What can hang from each mark:
vigisip: gasi gesenis
tapav: fesa leminol
pona: gesenis leminol
gasi: doreke vigisip
vopa: bofe gesenis
fesa: tapav
leminol: ginepe nivurus tapav vopa vufala
bofe: vopa
gesenis: vigisip
nivurus: bofe leminol
ginepe: rufa

Every row comes from one small tree of marks. Brackets hold a mark, then the marks that hang from it, in alphabetical order. Every link used is in the known rows. Which tree was each row made from?
In the rows, zero is written as 128.
Known rows:
[vopa bofe [gesenis [vigisip gasi]]]: [108 116 134 110 132  89 103 151 148 144 151 143 127  86 201 165  83 132
 137 100 173  33 127 144 117 111 131 163 101  60]
[fesa [tapav [leminol ginepe nivurus vopa vufala]]]: [103 130 171 109 102 150  95 120 141 121 122 154 124 105 157  96 136 125
 140 101 130 131 163 126 151 159 164 152 102 118]
[tapav fesa [leminol [ginepe rufa] [vopa bofe]]]: [136 141 146 122  92 138 101 136 136 127 127 150 135  76 185  90 120 139
 140  81 159 116 156 112 140 162 143 149  96  99]
[vigisip [gasi doreke] gesenis]: [122 140 133 126 119  82 144 172 138 141 165 113  94  83 241 180 124 114
 146 125 174  24 167 155 114  93 119 149  91  54]
[tapav fesa [leminol vufala]]: [114 144 161 112 111 121 124 127 158 123 135 138 128  90 205 117 141 142
 136 108 159 112 168 114 135 144 132 147  82  89]
[gasi doreke [vigisip gesenis]]: [116 135 145 127 110  78 142 166 137 138 164 118  94  82 250 179 128 112
 142 136 179  24 162 159 110  92 120 143  91  54]
[pona gesenis leminol]: [107 148 159 105 108 114 110 149 139 142 153 147 123  92 189 133 116 131
 131 113 163  60 138 108 119 124 142 170  98  82]
[leminol nivurus vufala]: [107 125 171 108 103 115 108 128 151 136 141 131 137  95 190 136 154 131
 151 122 136  93 152 130 142 136 144 158  98 100]
[nivurus [leminol ginepe [tapav fesa] vopa vufala]]: [ 97 141 152 113  98 160  80 110 162 121 140 153 122  78 154 100 137 148
 131  95 125 108 145  91 147 144 150 161  98 119]
[nivurus [bofe vopa] [leminol ginepe tapav vufala]]: [105 138 166 110 105 163  71 107 147 124 129 180 126  72 122 108 125 154
 133 104 108  89 136  89 127 148 170 169 104 127]
[vopa bofe [gesenis vigisip]]: [106 118 150 105 117  97  94 143 150 148 144 149 137  88 192 151  89 140
 137  99 169  55 118 132 119 121 144 161 101  63]
[bofe [vopa [gesenis [vigisip [gasi doreke]]]]]: [116 119 128 134 136  94 110 157 151 153 156 146 115  81 220 176  80 127
 134 105 169   4 135 149 113 102 138 168 125  64]
[gasi vigisip]: [123 136 142 119 110  91 128 150 148 136 152 128 121  87 236 158 140 114
 144 126 173  50 154 138 122 110 119 155  97  69]
[gesenis [vigisip [gasi doreke]]]: [136 130 106 125 127  78 128 157 157 147 159 121 115  94 248 185 108 118
 148 120 180  16 157 143 119  96 117 158 113  58]
[tapav fesa [leminol nivurus [vopa gesenis]]]: [ 87 122 194 109 113 137 107 130 150 128 132 147 122  82 190 115 119 127
 130  89 150 105 145 133 134 143 153 151 102  89]
[tapav fesa [leminol nivurus vopa vufala]]: [ 92 120 190 103 107 139 108 113 155 116 128 140 127  93 186 111 148 132
 138 104 139 126 159 128 137 149 154 144 100 108]
[pona [leminol nivurus [vopa bofe] vufala]]: [ 76 119 189  85  97 136  85 114 129 106 135 154 133  93 146 122 134 139
 137 112 127  99 121 122 123 143 162 155 116 118]
[fesa [tapav [leminol nivurus vopa vufala]]]: [ 95 120 189  97 106 142 108 113 144 119 124 146 125 103 168 113 145 130
 136 108 132 128 157 131 134 143 163 143 106 112]
[gesenis [vigisip gasi]]: [127 128 117 114 125  83 118 147 160 149 153 124 122  98 232 171 120 115
 151 116 174  39 155 134 122 103 126 160 102  57]
[vopa bofe]: [119 137 151 105 104 107 115 145 139 133 143 141 134  85 205 142 127 138
 142 110 165  76 134 125 117 123 130 152  97  78]
[gesenis vigisip]: [124 130 133 109 111  92 108 138 162 153 146 130 132 100 222 157 128 123
 150 115 172  61 146 123 125 113 137 157 102  60]
[pona [leminol [tapav fesa] vufala]]: [ 92 148 150 105  98 136 106 116 159 113 152 146 123  83 189 122 143 168
 119 112 137 101 142  86 134 127 128 156  98 106]
[pona gesenis [leminol ginepe nivurus tapav vopa vufala]]: [ 74 127 182 104 100 157  68 120 148 129 145 161 120  94 131 105 121 139
 126 107 116  93 134 107 150 143 166 180 111 132]
[nivurus bofe [leminol ginepe]]: [129 152 145 110 104 134  95 135 138 134 134 160 129  80 161 116 123 123
 150 104 142  75 150  99 125 148 153 165  92  91]
[tapav fesa [leminol nivurus]]: [113 139 165 110 108 124 125 128 151 126 135 140 124  89 217 126 139 136
 139 108 155 112 167 120 134 139 135 143  89  88]
[leminol [ginepe rufa] nivurus [vopa bofe] vufala]: [121 115 166 116  84 136  77 127 133 135 130 143 149  84 148  99 139 134
 155  99 123 108 142 129 155 165 162 161 109 126]
[nivurus [bofe [vopa [gesenis vigisip]]] leminol]: [100 117 173 103 122 130  77 120 147 145 132 177 129  75 148 138  90 137
 135  96 138  48 117 112 100 132 181 166 114  80]
[ginepe rufa]: [148 141 141 125  91 102 119 148 146 157 144 120 141  82 217 130 150 129
 154 109 158  78 159 115 138 131 131 159  97  81]
[pona [gesenis vigisip]]: [118 122 147 110 119  95 102 146 163 165 151 138 129  99 210 152 109 126
 141 111 174  50 140 128 121 113 147 167 100  64]
[leminol vufala]: [117 136 157 112 106 108 113 137 153 139 143 129 135  93 199 136 149 130
 147 118 152  83 152 122 134 130 134 159  94  87]

Write each row's tree:
[104 131 179 111 104 138  91 124 145 127 123 146 129 102 160 106 138 110
 151 105 135 116 165 129 155 160 162 161  97 110] : [tapav [leminol ginepe nivurus vopa vufala]]
[108 134 177  95 108 122 111 134 136 122 127 147 125  90 185 130 121 122
 139 100 167  95 140 130 113 131 147 147 100  83] : [tapav [leminol [vopa bofe]]]
[ 93 122 189 114 113 156  91 131 142 122 125 168 123  78 163  93 107 125
 132  80 139 106 145 126 136 163 164 159 104 102] : [tapav fesa [leminol ginepe [nivurus bofe] [vopa gesenis]]]
[121 149 146 122 105 133 113 134 148 128 134 149 125  91 204 108 129 132
 142 102 152 115 174 115 150 155 137 152  86  93] : [tapav fesa [leminol ginepe nivurus]]
[115 135 152 120 100 123  96 134 147 138 139 140 138  97 178 118 144 127
 154 116 135  96 159 124 158 151 144 167  94 106] : [leminol ginepe nivurus vufala]
[ 70  97 214  97 108 150  79 114 156 127 134 154 129  77 142 123 132 143
 128 101 111  90 120 131 132 133 167 165 117 119] : [leminol [nivurus bofe] tapav [vopa gesenis] vufala]
[113 133 162 116  82 139  79 125 132 132 135 141 141  91 146  93 147 125
 153 104 118 103 152 106 160 166 164 170 113 127] : [pona [leminol [ginepe rufa] nivurus vopa vufala]]
[117 118 122 121 134  84 114 162 146 142 157 140 120  82 218 179  71 135
 135 104 179   9 128 153 114 104 124 162 112  61] : [vopa bofe [gesenis [vigisip [gasi doreke]]]]
[137 137 159 124  95 150  76 118 133 139 125 169 144  69 126  91 133 142
 151  99 113  88 149  95 133 170 176 170 103 125] : [nivurus [bofe vopa] [leminol [ginepe rufa] vufala]]
[102 125 158 119 102 165  87 116 150 122 139 175 123  69 176 111 130 163
 124  99 119 101 138 104 128 140 153 156 118 121] : [leminol ginepe [nivurus [bofe vopa]] [tapav fesa]]
[ 97 124 172 120 105 132  86 147 142 145 139 146 129  87 173 116 117 111
 145  93 142  78 136 136 150 144 157 172 110  92] : [leminol ginepe nivurus [vopa gesenis]]
[ 92 103 200  95 103 137  93 117 146 124 130 144 135  90 164 125 154 124
 147 112 125  94 136 136 123 140 167 155 118 113] : [leminol [nivurus bofe] vopa vufala]
[127 131 140 133  85 143  92 119 161 138 144 136 140  76 183  98 153 165
 140 103 115 120 164 101 173 155 136 161  95 129] : [leminol [ginepe rufa] nivurus [tapav fesa] vufala]
[107 117 140 122 134  98 100 147 153 153 150 148 122  85 203 163  93 125
 136 101 163  27 132 140 117 109 145 170 115  64] : [bofe [vopa [gesenis [vigisip gasi]]]]
[104 119 157 117 119 107  91 139 155 157 143 154 131  86 194 149  99 132
 136 100 161  50 124 129 118 119 158 167 115  67] : [bofe [vopa [gesenis vigisip]]]
[ 99 137 164 116 112 142  95 143 138 121 130 165 125  77 173  98  89 136
 125  75 165 101 135 124 133 155 146 156  95  87] : [tapav fesa [leminol ginepe [vopa bofe gesenis]]]
[125 150 154 117 106 123 109 140 141 137 130 146 127  99 190 119 128 114
 152 109 151 104 173 121 151 150 143 160  86  90] : [tapav [leminol ginepe nivurus]]
[104 123 186 106 113 149 111 114 141 116 125 170 123  76 187 117 130 147
 130 102 137 109 150 119 108 146 162 142 109 104] : [tapav fesa [leminol [nivurus [bofe vopa]]]]
[ 85 125 170 114 107 138 102 134 165 134 150 141 119  70 201 126 124 149
 117  89 151  83 124 117 130 115 135 158 109  87] : [leminol [tapav fesa] [vopa gesenis]]
[103 134 155 115  98 138  85 128 160 133 140 141 126  90 170 117 142 131
 139 105 136  94 145 113 152 132 144 168 106 108] : [leminol ginepe tapav vopa vufala]
[108 143 149 111 102 160  86 109 159 116 138 165 126  71 150 101 132 163
 129 100 119 104 148  82 137 151 148 160  89 120] : [nivurus bofe [leminol ginepe [tapav fesa] vufala]]
[ 95 124 175 106 104 151  88 115 140 106 123 161 131  90 158  94 122 141
 137  93 138 132 150 127 144 167 157 148  98 119] : [tapav fesa [leminol ginepe nivurus [vopa bofe] vufala]]
[114 116 169 123  91 134  77 145 128 147 134 150 145  74 155 102 110 131
 147  84 134  87 128 134 152 158 160 168 111 108] : [leminol [ginepe rufa] nivurus [vopa bofe gesenis]]
[130 117 168 127  91 145  79 121 135 142 127 162 149  75 146  97 144 142
 153 105 108  98 151 116 144 169 173 167 114 132] : [leminol [ginepe rufa] [nivurus [bofe vopa]] vufala]
[107 133 168  93 107 134 115 130 132 116 126 156 121  93 182 121 119 137
 127  96 162 110 139 126 110 131 149 137 105  90] : [fesa [tapav [leminol [vopa bofe]]]]
[ 98 148 161 103 106 126 104 139 150 139 155 151 117  86 182 135 117 147
 120 113 151  67 133  97 123 113 138 172  99  93] : [pona gesenis [leminol tapav]]
[ 88 112 174 109  98 167  79 108 160 114 136 158 127  79 159 101 145 152
 130  99 112 116 139 112 142 148 156 157 115 132] : [leminol ginepe [nivurus bofe] [tapav fesa] vopa vufala]
[ 95 126 179  91 103 134  87 116 138 119 131 151 133  84 144 123 131 135
 143 105 137  90 126 118 117 140 162 154 102 105] : [nivurus [leminol [vopa bofe] vufala]]
[155 158 127 136  94 124 117 144 147 142 134 138 134  80 210  96 131 135
 147  93 162 110 181 101 154 160 130 155  82  88] : [tapav fesa [leminol [ginepe rufa]]]
[ 94 115 177 108 104 157  98 109 154 120 140 167 122  67 189 127 140 168
 120 106 121  98 130 109 111 125 152 147 121 116] : [leminol [nivurus [bofe vopa]] [tapav fesa]]
[105 132 176 101 108 134 114 123 146 122 126 144 122 100 178 113 141 129
 133 104 148 117 156 124 128 138 154 144 102  99] : [fesa [tapav [leminol vopa vufala]]]
[ 97 137 173 102 107 121 104 140 137 140 150 150 125  94 180 132 120 131
 134 117 145  71 139 115 126 131 152 169 101  96] : [pona gesenis [leminol nivurus]]
[ 77 130 177  87  96 141  86 113 142 107 141 155 125  86 149 127 130 155
 123 109 133  95 116 103 121 125 148 158 113 114] : [pona [leminol tapav [vopa bofe] vufala]]
[137 140 152 124  93 140 100 130 140 136 122 144 134  93 163  84 139 129
 144  92 139 126 171 113 155 164 157 154  98 113] : [fesa [tapav [leminol [ginepe rufa] vopa vufala]]]
[118 131 170 118  94 157  70 128 143 146 131 160 130  60 127  96 112 136
 137  80 118  78 131  94 141 151 168 175 106 113] : [nivurus bofe [leminol [ginepe rufa] tapav [vopa gesenis]]]
[109 140 168 119 114 149  78 136 131 139 131 184 128  67 133 108  95 133
 135  89 131  62 128 105 119 153 173 175 105  98] : [nivurus [bofe [vopa gesenis]] [leminol ginepe]]
[137 140 151 131  93 135 104 125 148 134 129 140 142  86 181  87 143 143
 150  99 133 132 183 110 169 176 145 156  82 116] : [tapav fesa [leminol [ginepe rufa] nivurus vufala]]
[127 121 149 113 100 127  73 133 139 154 141 164 139  90 152 111 101 135
 145 103 134  67 142 104 137 156 174 177 110 106] : [pona [gesenis vigisip] [leminol [ginepe rufa] [nivurus bofe]]]
[131 161 132 125 107 125 119 144 150 131 136 146 123  89 213 110 124 130
 139  98 170 105 173 107 143 149 127 154  82  79] : [tapav fesa [leminol ginepe]]
[ 78 115 204 108 113 141 100 120 154 121 129 147 127  85 171 106 125 134
 130  93 137 115 147 135 142 153 159 154  99 104] : [tapav fesa [leminol nivurus [vopa gesenis] vufala]]
